What can hang from each mark:
J: Q Z
A: Z
Z: A J R
R: D N Z
Q: J
Y: N
N: R Z
D: R

Known rows, with every way that one mark hangs from another:
{J Q {Z {R N}}}: [-15.7  -6.9 -10.0  15.8  15.7   4.9  10.0 -21.3  14.2 -12.5 -31.5  -4.3
 -28.9  23.7  -4.5  -4.5 -15.8   8.1  -1.0 -35.4 -13.3   3.6  22.3  -8.7
  -1.1 -13.3 -12.7]
{R D {N {Z A J}}}: [ -2.8  -7.3 -19.1  17.1   1.8  29.1  10.3  -0.1   9.1   0.4 -21.2   4.1
 -16.1  43.8 -14.7   5.6 -10.1   1.5  14.5 -33.9 -43.7  12.2  33.7  -9.9
  -1.4   7.4   6.7]
{A Z}: [ -5.5   9.1   8.2 -15.8   7.8   6.9  11.0  -6.8  18.9 -12.8  -2.1 -11.4
 -15.1  15.6   5.4   4.6 -25.0  -3.8  15.5   9.4 -30.1 -24.6  28.6  -3.7
  17.4   9.4   6.1]
{N {R D} {Z A J}}: [ -1.2  26.4 -10.1  19.5  -7.9  10.5   7.7  -4.3   1.9  -2.1 -16.3   1.6
 -22.3  29.8  -9.5  16.2 -28.1  -9.8   9.4 -39.1 -36.7   1.8  32.6 -10.7
   4.2  10.1  -6.0]
{D {R {Z J}}}: [-11.7  19.8  15.7  26.3  -0.9   4.1  22.8 -13.5 -20.6   4.9  -2.7  -5.7
 -18.8 -17.9  -1.0   7.3   5.4  -4.1  25.4   4.1  -8.3   4.6  11.3 -22.1
   8.5 -16.3   4.3]
{Z J}: [ -7.3  18.0   8.6   6.1  13.1  16.4  13.9  -7.6  -1.3   3.2  -9.4 -10.2
 -18.9  10.1   6.1   4.4 -21.8  -2.9  25.5 -11.9 -32.3  -4.1  23.9  -9.8
   7.4   9.6  10.6]
{Y {N {R Z}}}: [ -1.3  17.6   7.5 -14.0  -1.6   3.3   9.8 -18.1  15.6  -5.7 -22.0   1.6
 -23.1  26.6   9.4   0.8  -6.3 -13.6  20.6  -3.5 -21.5  -4.5   9.4  -6.5
   8.4  -7.3   6.2]
{R D {N {Z {J Q}}}}: [-17.9 -18.2 -18.7  10.8  -5.0  25.1  13.8   5.3  12.5   0.8  -7.8  -4.4
 -26.8  35.5   6.5   3.4 -14.9 -10.2  12.6 -43.7 -46.3  -2.0  30.9 -12.1
  11.2   7.5   6.5]
{R Z}: [-10.9  13.6   8.6  -4.8   2.6   1.7  18.6 -12.1   5.8  -2.8 -14.5  -1.1
  -7.7  -8.8  -4.5   7.3  -7.3   2.0  17.0  12.7 -22.8 -10.0  11.9  -5.2
   7.6   2.1  -2.4]
{D {R N {Z A J}}}: [ -4.3  10.8   6.3  31.7   5.4  23.5  19.6 -24.7 -11.5  -7.5 -19.0   1.6
 -11.6  -1.4  -7.1  -1.6   7.2   1.5  20.2   0.7   2.1  21.0  21.8 -15.4
  -4.5 -33.4  -0.8]
{A {Z R}}: [ -3.4  18.6   6.3   1.6   2.2  -0.5  10.2  -9.9   9.5  -2.0   2.5  -6.6
 -19.5   6.7  -2.8  -5.2 -30.9   7.7   3.4  -5.8 -20.9 -11.8  23.3 -13.4
  20.4  -0.6   1.5]
{R D N {Z J}}: [-20.6  -2.5  -2.6   7.3   0.9  35.2  23.5  -4.1  -0.1   2.7  -1.7   8.9
 -19.6  17.8   6.8  -3.9  -5.5   8.9  17.7  -2.0 -32.4  12.4  12.1  -7.9
   8.5  -8.7   8.3]
{R N}: [ -6.5 -13.3  -1.8 -17.8  23.4  27.0  20.8  -9.7  22.3   2.6 -16.6  -8.9
 -13.8  23.7   2.4  -2.0  -8.6  10.8  17.9 -11.1 -34.6  -2.6  21.1  10.7
   2.2   6.2   4.8]
{N {Z A J {R D}}}: [  1.3  20.6 -14.0  40.3 -12.5   1.3   6.9  -3.4  -9.5  13.4  -7.8   6.9
 -20.3  14.4 -28.8   7.9 -25.1   2.7   4.5 -43.4 -35.0  16.8  26.2 -24.6
   6.8   3.3  -3.0]
{Z A}: [  4.9  10.7   0.0  -1.1  10.6   5.2  12.5 -20.0  12.9  -5.5 -18.0  -4.1
  -5.7  -0.4 -15.5  13.4 -23.3  -4.4  15.8  -8.7 -21.6  -3.0  25.3   8.7
  -0.5   4.1 -11.3]
{N Z}: [ -1.5   1.9  -5.2  -4.4   5.1  -4.6  11.4   2.4  14.6   4.6 -21.1 -12.0
 -13.6  21.0 -12.6  12.2  -4.3   0.2  18.2 -16.6 -44.9 -17.1  26.0  -9.7
   5.7  26.6   4.6]
{R D {N {Z A {J Q}}}}: [ -8.5 -11.7 -24.0  21.6  -8.9  24.9   5.8  -5.0  12.3  -9.0 -18.5   2.2
 -20.1  33.0  -5.3   7.3 -21.2 -15.1   9.7 -43.3 -34.7   5.2  39.4 -10.6
   3.7  -2.2  -3.7]
{Z A {J Q} {R D N}}: [ -9.3   1.6 -14.5  30.1  -5.2  26.7  12.0 -21.1   1.5   2.5  -0.4   8.2
 -22.8   6.6  -4.8  -5.6 -40.0  -2.5  -0.1 -47.1 -11.8  24.4  25.7  -5.5
   6.9 -27.6 -14.5]
{R D N {Z A {J Q}}}: [-18.4   1.3  -9.3  20.3 -12.3  30.0  12.7 -18.6   3.3 -17.3 -10.5  13.2
 -15.1   4.1   4.2   1.2 -23.3 -13.2   8.6 -12.4 -11.4  11.7  25.1  -6.6
   5.0 -27.6 -10.5]
{Q {J Z}}: [-12.1   9.7   9.5  -5.4  35.5   7.5   6.6 -24.6  15.7 -15.0 -43.7 -10.1
 -18.1  40.9 -17.8  18.8   6.9  -3.9  20.5  -1.6 -36.4  -7.5  12.7   3.6
 -15.1  15.6  -3.9]
{N {R D} {Z {J Q}}}: [-16.5  13.8 -12.5  10.7 -14.1   5.8  10.6   0.7   5.5  -0.4  -3.5  -6.9
 -32.4  23.6  12.2  16.9 -30.5 -21.5   7.1 -49.8 -38.1 -11.8  29.7 -14.1
  16.0   8.2  -5.8]

Rows:
[ -7.1  34.2  11.8  19.1   1.1  10.1   6.1  -8.2  -5.5  -2.3   3.6  -4.9
 -25.9  10.9   6.2  -9.7 -35.1   3.9   9.9 -10.0 -21.4  -4.9  29.2 -31.5
  20.9  -5.5  12.3] | {A {Z J R}}
[-16.4  33.6  -1.3  21.5 -21.4  11.9  10.1 -24.5  -3.4 -20.6  -6.5  10.3
 -19.9  -9.7   8.6  13.4 -39.7 -25.5   4.6 -20.3  -3.7   2.3  22.6  -8.0
   9.8 -25.3 -23.7] | {N {R D {Z A {J Q}}}}
[ -6.3   1.5 -15.7   5.6 -18.0   5.9   2.1  -1.1  14.0   1.1  -9.7  -3.2
 -40.1  51.8  14.7   8.9 -24.3 -34.3  17.4 -54.8 -43.3  -4.9  26.1 -17.5
  16.6   4.4   9.3] | {Y {N {R D} {Z {J Q}}}}
[ -4.8  13.2  -4.5  20.9  18.5   1.3   6.4 -33.3   6.4  -3.1 -30.9   8.6
 -18.8  28.8 -42.1  19.7  -7.1   3.9   1.0 -23.7 -22.9  18.7   6.6   5.5
 -15.3  -3.4 -23.6] | {Q {J {Z A {R D}}}}
[ -4.3  -9.5 -19.8  18.9  12.5  11.7  14.2 -21.4  11.6  -4.6 -24.0  12.8
 -20.9  32.6 -30.5   2.5 -13.9  21.4  -2.5 -34.2 -20.1  25.5  17.1   4.2
  -8.0 -10.9 -19.2] | {J {Z A {R D N}}}
[ -1.8  34.9  -5.4  25.8  -8.3   3.2  -3.2 -16.0   5.3 -20.2 -32.2  -7.9
 -21.7  19.0   5.0  13.2 -34.6 -28.6   8.5 -41.1 -18.9 -10.2  45.1 -21.5
   2.4  -0.8 -10.1] | {N R {Z A {J Q}}}
[ -4.6  35.9   9.9  24.4  -2.0  11.5   7.3 -19.3 -10.7 -16.2 -23.8   6.1
  -7.7  -5.8  -6.6   6.3 -18.3  -7.7  19.2  10.0 -10.7   4.2  23.8 -21.6
   0.3 -10.4  -0.8] | {R {Z A J}}
[-22.1   7.8   4.0  11.7   0.5  28.5  12.8 -13.7   2.0 -17.1 -18.8  -0.4
 -18.1   6.6  20.6  -7.1 -14.0 -10.0  16.7  -4.3 -14.4  -2.5  25.3 -19.9
   7.6 -19.3   4.4] | {R N {Z {J Q}}}
[ -4.2   6.4 -12.8  24.1   4.2 -10.2  11.4 -21.0   1.6  -2.5 -16.7  10.7
 -21.0  13.5 -35.9  14.9 -20.6  11.4  -1.8 -30.3 -19.0  16.9  13.9  -1.6
  -2.1  -4.0 -23.3] | {J {Z A {R D}}}
[  1.4 -19.9 -22.9  -0.4   1.9  18.2  13.8  -2.1  23.6   1.6 -20.2   3.0
 -10.4  38.2 -23.9   9.1  -5.4   6.0   8.1 -29.4 -44.0   6.6  29.2   6.4
  -2.0  12.2  -4.6] | {R D {N {Z A}}}
[-20.9  -0.2   5.1  25.2  -1.0  19.5  21.3 -18.7  -7.5  -5.4  -8.5  -6.8
 -23.1  -7.9  13.7  -2.7   2.7 -11.2  18.7  -9.1   0.3   6.1  18.5 -18.1
   8.2 -34.0  -0.3] | {D {R N {Z {J Q}}}}
[-18.9  -6.3 -11.6  20.8  -1.1  26.5  18.4 -10.4   1.5  14.0  10.1   1.7
 -30.3   8.7   7.5  -8.5 -33.0   2.9   3.3 -47.9 -23.3  16.8  17.6  -6.1
  15.6 -17.3  -5.1] | {Z {J Q} {R D N}}
[  3.3   7.9 -10.1  14.9  -1.8   0.0  16.9 -18.9   4.4  15.3   4.9   7.9
 -13.0  -5.2 -29.2  10.0 -32.2   8.3  -0.2 -30.5 -21.7  15.4  11.5   7.0
   7.9  -4.2 -20.9] | {Z A {R D}}
[ -7.3  20.4 -15.5  21.5 -17.5   5.6   3.4 -11.2   5.2  -9.8 -13.8   0.1
 -24.7  18.2   0.1  19.3 -36.2 -26.5   3.6 -49.3 -26.4  -4.7  37.7 -12.6
   8.1  -1.5 -16.6] | {N {R D} {Z A {J Q}}}
[  6.4  -7.9 -13.6   1.8  11.9  16.9   7.5  -9.4  23.5  -9.2 -39.3  -4.8
  -6.9  35.3 -19.4   2.7  -3.3   5.3  13.4 -21.2 -36.3  -1.5  36.6  -3.9
  -7.4  11.5   0.2] | {R {N {Z A}}}
[-11.7  28.4  -2.7  14.6  -5.4   3.4   4.1  -4.8   5.3 -10.6 -23.0 -13.5
 -28.2  20.5  17.2  10.2 -29.5 -22.7  10.8 -41.7 -30.1 -17.7  38.0 -23.9
  10.4   8.1  -0.9] | {N R {Z {J Q}}}
[ -6.6  -2.3  -9.8  16.7  27.5  22.6   8.8 -34.5  17.1  -5.6 -37.4   9.6
 -20.2  47.4 -37.0   7.5  -0.8  12.6   0.7 -26.8 -24.9  26.8   9.7  10.5
 -20.1  -9.7 -18.5] | {Q {J {Z A {R D N}}}}
[-16.9  -9.6  -6.8   4.5  30.6  22.5  15.0 -23.8  17.1   3.9 -27.3   3.7
 -27.1  51.9 -25.5   4.0   5.8  17.0   3.2 -26.7 -35.0  20.4   2.0   9.0
 -12.0  -2.2  -9.1] | {Q {J {Z {R D N}}}}
[-19.1  16.8   9.5  30.9 -10.0  -1.4  19.0 -17.5 -16.4  -4.2   0.0  -8.4
 -21.7 -26.6   8.2   8.2  -5.9 -20.0  17.6  -6.7   2.2  -3.0  15.2 -23.2
  14.0 -27.6  -4.6] | {D {R {Z {J Q}}}}
[-10.2  23.9   6.6  40.0 -12.9  -2.0  12.6 -28.6 -18.8 -14.4 -10.7  -2.0
 -13.4 -30.3  -3.5  12.4 -13.0 -25.2  14.9  -5.4  11.7   4.2  23.2 -21.8
   5.2 -36.0 -14.2] | {D {R {Z A {J Q}}}}
[ -8.2 -27.9 -20.3 -10.7   5.3  19.1  20.4   7.4  24.3  10.8 -10.6  -2.9
 -16.9  41.9 -11.7   6.5   1.3  11.0  12.3 -29.6 -56.2  -1.0  21.5   4.6
   6.0  20.7   4.1] | {R D {N Z}}
[-10.7  30.9   5.5  28.9 -10.8   7.2   2.9 -25.1  -7.6 -23.7 -22.1   4.6
 -10.6 -18.4   2.2   8.4 -28.3 -25.4  13.5  -1.0  -0.8  -3.7  30.3 -22.2
   4.2 -21.4 -11.2] | {R {Z A {J Q}}}
[  4.1  -0.2  -6.6  32.3   8.8  17.6  12.7  -9.7  -1.4   1.3 -27.8  -9.6
 -16.8  28.0 -16.1   2.4   7.2   0.4  21.4 -29.4 -20.3  13.7  35.7 -19.4
  -6.1  -8.5   8.8] | {D {R {N {Z A J}}}}
[ 11.9   0.0  -9.5   8.5  -3.3 -11.1   1.8  -2.0  11.5  16.8 -21.4  -3.1
 -26.2  38.3 -18.5  -2.2  -3.0  -1.2  16.0 -37.4 -42.1   2.9  16.4 -24.7
   7.5  11.7  17.6] | {Y {N {Z R}}}
[ 12.4   7.2 -18.7  35.6 -16.5   1.0  -1.1  -4.7  -4.6  15.5 -13.4  10.8
 -27.3  41.6 -26.2   1.3 -16.8 -10.1  14.5 -50.0 -40.5  22.4  20.9 -28.3
   7.0   1.6  12.5] | {Y {N {Z A J {R D}}}}
[-12.1  20.9   2.2  18.1  -8.1  13.4  12.1  -2.4  -5.2   7.1  22.1   2.7
 -29.4  12.5   1.8  -3.9 -38.6   5.3   6.0 -17.5 -29.8   1.9  20.7 -20.4
  26.9  -4.1   7.6] | {A {Z J {R D}}}
[ -3.2  16.6   5.7   6.3  32.0   6.6   0.1 -35.1  15.7 -26.1 -54.6  -3.8
 -11.1  37.8 -28.7  23.7   0.8  -9.2  17.3  -1.6 -23.5   0.3  20.2   5.3
 -22.6   4.8 -12.8] | {Q {J {Z A}}}
[  8.6   4.5  -4.4 -12.4   0.9  -1.7   3.4  -4.2  24.4   2.1 -30.3  -9.2
 -27.1  54.7   0.1   5.9  -4.1 -14.2  21.7 -33.1 -44.2 -11.5  24.5 -10.6
   5.4  17.8  13.0] | {Y {N R Z}}
[ -2.1  31.9  -0.3  38.4  -4.2   3.8   2.1 -25.4  -8.7  -4.1 -11.9  -1.4
 -18.9 -13.9  -4.6   2.2 -46.7 -14.4   5.1 -35.4  -3.3   9.1  30.6 -20.4
   6.7 -20.6 -13.0] | {Z A {J Q} R}
[ -9.4 -16.1 -13.5  -2.3   9.3  21.7  27.4  -8.1  13.8  24.8   6.4   2.8
 -21.6  14.1 -11.1  -7.0 -17.5  24.5   2.1 -35.2 -33.7  17.5   8.7  10.2
   9.7  -2.9  -5.5] | {Z {R D N}}
[-14.9   5.5  -2.3  10.5  21.6   2.4  12.1 -22.9   7.9   6.6 -20.2   1.4
 -26.5  32.6 -29.8  16.1  -1.7   7.5   5.4 -23.5 -34.1  12.1  -0.8   3.9
  -6.9   6.3 -13.5] | {Q {J {Z {R D}}}}
[-12.9  -0.7  -9.5  13.4   6.5  -9.1  18.4 -10.4   2.6   7.9  -5.9   4.9
 -28.2  16.7 -23.6  12.1 -14.5  16.9   0.9 -30.4 -30.9   9.4   6.6  -3.2
   4.9   5.5 -14.3] | {J {Z {R D}}}
[-25.3  25.4   2.3  11.3 -18.9  11.9  17.0 -13.8  -3.9 -10.4   4.5   4.8
 -27.7  -4.7  21.0  10.8 -32.4 -19.9   6.3 -18.7 -14.6  -4.8  15.4 -10.2
  17.9 -16.9 -13.7] | {N {R D {Z {J Q}}}}
[ -7.0   5.6  -7.5  12.0   7.4  -9.8   1.6 -27.3  12.9 -32.8 -38.5  -3.3
 -16.3  10.5 -12.8  20.6 -22.9 -19.7   7.9 -17.4  -9.1  -9.7  32.2  -2.5
  -7.2  -4.0 -23.3] | {J Q {Z A}}
